Every row comes from one small tree of marks. The marks that hang from a mark follow it in brackets, in alphabetical order. Every link used is in the known rows. Which tree was each row made from?
Known rows:
P(E(C J) Y(D)): [ 3.01 -3.77  0.26 -3.30 -0.50 -1.75  1.83 -0.19  0.44  4.25  0.13 -0.36
  1.40 -1.26 -3.22  0.54  1.45 -4.44 -0.09 -1.07 -0.42  2.92  2.88]
D(Y(P(E(C)))): [-0.79 -1.78  0.94 -2.76 -1.01  2.63  2.65 -2.23  1.26  0.62  1.30  1.14
 -0.98  2.97  0.08  2.57 -4.19  0.02  2.60  0.54 -1.35  2.23  1.27]
D(Y(P(E(C H J T)))): [-1.54 -0.60  5.27 -2.35 -0.52  6.28 -0.11  1.05 -3.41 -0.84  2.19  3.13
  2.83  2.64 -0.25 -0.45 -2.82  0.14  1.67  0.41  2.14  2.87  1.32]
P(E(T) Y(D)): [ 2.13 -4.30 -1.19 -4.26  3.41 -4.59  6.03  0.96  3.32  0.50 -1.45 -2.85
 -0.99 -3.55  6.31 -2.09 -1.14 -1.63 -0.82 -3.48 -2.34 -1.34  4.58]
J(E(C)): [ 1.06  0.90 -0.85  1.85 -2.18 -0.41  3.46 -2.77  2.16 -1.00  0.31  1.61
 -4.76  0.64 -1.15  1.27 -3.55 -0.33  1.50 -1.14 -2.50  0.83 -2.23]
Y(D P(E(C H J))): [ 0.03 -1.55 -1.19 -3.41  1.42  1.55 -3.77  1.47 -0.39  2.06 -3.63  3.69
  5.31  0.17 -6.21 -3.40  2.71 -0.64 -1.99  2.01  1.70  0.35  3.65]
X(E(C H J T) W): [ 0.34  0.02  1.13  2.26 -3.02  0.87  0.94  1.55 -6.40 -2.36  0.87  1.68
 -0.52 -4.81 -3.55 -1.02  0.76 -1.05 -5.02 -0.16  3.58  3.13  3.67]
C(E(H P T)): [-0.37 -0.14 -1.24  1.99  0.96 -2.74 -1.30  2.97  2.53 -3.98 -1.45 -0.43
  1.31 -2.87  5.75 -4.36 -0.72  3.86 -2.59 -1.65  2.13 -1.65 -2.67]
P(E Y): [ 0.16 -4.62 -1.30 -2.32  0.73 -5.08  3.28 -2.88  3.17  2.53  2.06 -2.52
 -1.94 -1.69  3.75  4.42 -1.59  1.13 -1.03 -4.70 -3.06 -1.22  2.08]
E(P): [-2.63  3.44 -3.72  3.73  1.96 -1.39 -0.81 -0.50  4.15  0.79 -1.35 -2.78
 -2.14 -0.51  1.01  0.65 -0.82  5.18  0.19 -0.55 -1.02 -2.44 -2.23]
C(E(H J P)): [-1.03 -0.01 -1.32  3.56 -1.20 -1.56 -5.60  1.86 -0.56 -0.23  0.25  1.11
  4.59 -1.64 -0.92 -1.40  2.31  4.10 -1.44 -0.85  4.14  0.12 -4.06]
D(Y(P(E(H)))): [-3.16 -1.52  0.76 -2.87  0.56  2.71 -0.29 -2.35 -0.22  0.51  0.87  2.59
  1.67  2.03  2.02  2.95 -2.35  3.15  1.27  0.59  0.18 -0.19  1.24]
J(E): [-0.65  0.64 -2.26  2.53 -0.53 -1.81  3.46 -2.93  2.48 -1.36  0.30  0.57
 -3.86 -0.98  1.84  1.54 -2.53  2.57  1.70 -2.72 -2.59 -1.48 -2.11]
J(E(C H P(Y(D)))): [ 0.32  1.67 -0.61 -0.93  0.97  1.17 -1.41 -0.14  0.14  2.28 -5.64  1.81
  3.46  4.18 -0.63  0.07  1.34 -5.56  0.93  6.59  1.03 -0.54 -1.84]
X(E(H J P(Y(D)) T)): [-1.57  0.39  0.63 -0.11  3.46  0.63 -1.27  4.10 -4.19 -0.07 -2.76 -0.95
  6.17 -1.21  2.18 -4.20  4.63 -3.07 -0.95  4.04  4.30 -2.10  1.06]
D(Y(P)): [-3.49  1.10  0.53 -0.73  1.28  3.58  2.53 -3.29  1.04 -0.15  2.18 -0.73
 -2.06  0.27  3.19  1.67 -3.40  3.77  4.15 -0.09 -1.39  0.30 -0.11]
T(E): [ 2.26 -3.03 -4.88  0.28 -0.47 -4.96  0.59 -5.71  4.60 -2.49  0.29  1.36
 -5.76 -4.20  0.63  1.32  0.98  5.26  0.42 -5.01 -4.52 -0.72 -0.64]
H(E(C J P(Y(D)) T)): [ 1.72  3.75  2.02 -0.38  1.29  1.39  0.19  4.90 -2.34 -0.34 -0.82 -3.93
  1.15  2.93  0.37 -3.06  2.45 -6.48  1.72  4.27  0.36 -1.52 -0.12]
D(Y(P(E(C H T)))): [-1.36 -1.00  3.67 -3.37 -0.14  4.96  1.48 -0.43 -0.87 -1.33  1.01  2.81
  0.75  2.77  2.33 -0.01 -4.25  0.37  0.55  0.84  0.39  1.53  1.75]
D(Y(P(E(C J T)))): [-0.36 -1.31  4.66 -1.63 -0.58  4.78  2.69  0.98 -1.65 -0.82  3.02  1.11
  0.80  2.23  0.13 -0.35 -3.68 -0.78  3.14 -1.12  0.64  3.35  0.89]
P(Y): [-1.40 -1.13 -0.26 -0.46  1.73 -2.20  3.18 -3.92  2.77  1.61  2.97 -3.71
 -3.96 -3.31  4.93  3.31 -1.81  2.70  0.93 -4.09 -3.17 -1.14  0.34]
H(E): [-0.92  2.73 -2.99  0.78 -0.60 -2.69  1.97 -1.69  1.00 -1.72  2.31 -2.19
 -5.97 -1.20  2.26  2.17 -0.58  3.44 -0.13 -0.90 -3.84 -4.37  0.20]

Write each row's tree:
[-1.24 -4.00 -0.46 -2.90  0.68 -3.42 -0.25 -2.80  1.10  2.46  1.21  0.19
  0.44 -1.12  3.19  4.46 -0.34  2.12 -2.63 -2.81 -1.23 -1.89  2.31]  P(E(H) Y)
[ 0.76  3.60  0.43  1.72 -3.03  0.97 -0.45 -0.28 -2.35 -0.55  3.89 -0.06
 -4.03  0.57 -3.95  1.28  0.27  0.23  0.29 -0.10 -1.59 -0.50 -0.41]  H(E(C J))
[ 0.59 -0.90 -2.35  4.28 -1.32 -3.34 -2.01  1.70  1.66 -0.41  1.06 -1.58
  2.06 -2.49 -0.40 -1.46  1.28  2.69  0.46 -2.70  2.29  0.79 -4.19]  C(E(J P))
[ 2.23 -1.40  1.95  0.88 -1.52 -0.16  2.37  2.16  0.53 -1.26  2.68  0.75
 -2.07 -1.73 -2.15 -1.79 -2.54  0.97 -1.61 -5.44 -0.42  2.28  1.50]  P(E(C J T))
[-0.53  3.13 -1.66  0.51  1.56 -1.20 -1.92  2.25 -1.76  2.32 -0.83 -3.90
  2.34  2.05  0.07  0.58  4.67 -3.33  2.16  4.16  0.10 -3.91 -0.68]  H(E(J P(Y(D))))
[ 0.87 -2.09 -1.23 -1.58  2.73 -3.24 -0.11  3.15  2.20 -1.60 -3.43 -1.67
  3.93 -2.88  7.42 -4.81  1.34 -0.90 -1.73  0.92  2.43 -1.40 -0.72]  C(E(H P(Y(D)) T))
[ 1.74  0.54 -1.26  1.76 -1.87  0.64 -7.82 -1.83 -0.62 -0.43 -1.68  4.87
  1.53  1.30 -7.13 -0.05  4.88  1.63 -0.85  1.02  0.82  1.67 -2.89]  T(E(C H J P))
[-0.96 -1.91  1.20 -3.07  1.92  0.98 -0.72  1.10  1.40 -2.15 -1.21  1.49
  0.62  0.60  0.77 -2.65 -2.30  1.99 -3.35 -1.69 -0.54 -1.21  3.11]  Y(P(E(C H T)))
[-0.64  1.61  0.37  3.77 -1.66  0.90 -2.00  3.79 -5.88 -1.48 -2.23  0.20
  2.29 -1.85 -4.16 -1.18  2.03 -2.29 -4.63  3.04  5.34  2.15  1.64]  X(E(C H J P T) W)
[ 3.12 -1.35 -1.12 -1.76  0.11 -0.14 -6.66 -1.51 -0.76  1.90 -3.99  3.29
  4.22  1.31 -5.06 -0.56  6.77 -3.30  0.40  3.58  1.15  1.76 -1.41]  T(E(C H J P(Y(D))))
[ 1.16  3.54 -0.21 -0.55 -0.10  0.44 -1.71  2.35 -2.21  2.48 -1.00 -2.80
  1.57  3.90 -2.57  0.12  3.97 -6.03  1.98  5.80  0.02 -1.31 -0.64]  H(E(C J P(Y(D))))
[-0.07  4.58  2.44  4.38  0.62  3.41 -0.83  4.08  0.32 -0.92  0.45 -1.79
 -0.85  0.25 -2.06 -4.07 -1.36  0.86  0.70 -1.05  1.53  1.54 -2.43]  E(C J P T)
[-2.17  2.98  3.47  1.57  0.42  4.08 -6.17  0.47 -2.71  3.92  0.70  0.31
  4.03  2.75 -3.71  1.72  2.25 -1.10 -0.02  2.76  3.06  0.97 -2.52]  E(C H J P(Y))
[ 0.88 -1.79 -4.05  1.73 -3.33 -3.87  4.38 -2.70 -0.84 -0.28 -0.41 -0.92
 -5.56 -4.17 -2.92  2.92 -1.04 -0.98 -3.82 -0.11 -0.71  2.39  3.01]  X(E(C) W)
[-1.54 -1.00 -0.57  1.03 -0.99 -0.87 -3.27 -0.40 -1.15  1.03  1.89  3.22
  1.61 -2.37 -3.15  1.84  0.75  5.17 -3.05 -3.99  1.06 -0.35  1.13]  P(E(H J))
[ 2.45 -1.05 -0.43  0.49 -3.13  0.58 -5.09 -3.86 -1.10 -1.29  1.05  6.07
 -1.24 -1.87 -6.32  0.50  3.29  3.21 -0.97 -2.03 -0.63  2.38 -1.19]  T(E(C H J))
[ 0.17  3.22  1.38  1.14 -0.90  0.74 -2.23  1.40 -2.68  1.99  2.00 -3.60
  0.39  4.74 -1.81  2.87  2.50 -4.39  1.65  3.50 -0.23 -1.67 -2.10]  H(E(C J P(Y)))
[-0.26 -1.67  2.83 -3.07 -0.07  3.45  4.25 -0.25  0.97 -1.38  1.47  0.30
 -1.38  2.20  2.82 -0.16 -5.31 -0.30  2.30 -0.62 -0.94  1.95  1.72]  D(Y(P(E(C T))))
[ 1.84  3.18 -0.08 -2.01  2.12 -0.44  2.18  3.21  0.73 -1.05 -2.74 -4.74
 -1.55  3.17  3.54 -2.50  0.66 -5.92  1.01  5.02 -1.54 -3.33  0.84]  H(E(C P(Y(D)) T))
[ 1.65  1.10  1.11  1.70 -0.60  0.67  5.68 -0.04  2.06 -3.74  0.01  0.72
 -5.33 -0.24  2.08 -1.93 -4.71 -0.55  1.07 -2.40 -2.45  0.45 -1.33]  J(E(C T))
[-1.35  0.22 -1.12  2.11  1.84 -2.08  1.60 -1.56  2.21  1.29 -1.57 -2.53
  0.56  2.56  3.79  3.02 -0.48 -1.77  3.19  0.67 -1.30 -2.38 -3.55]  J(E(P(Y)))
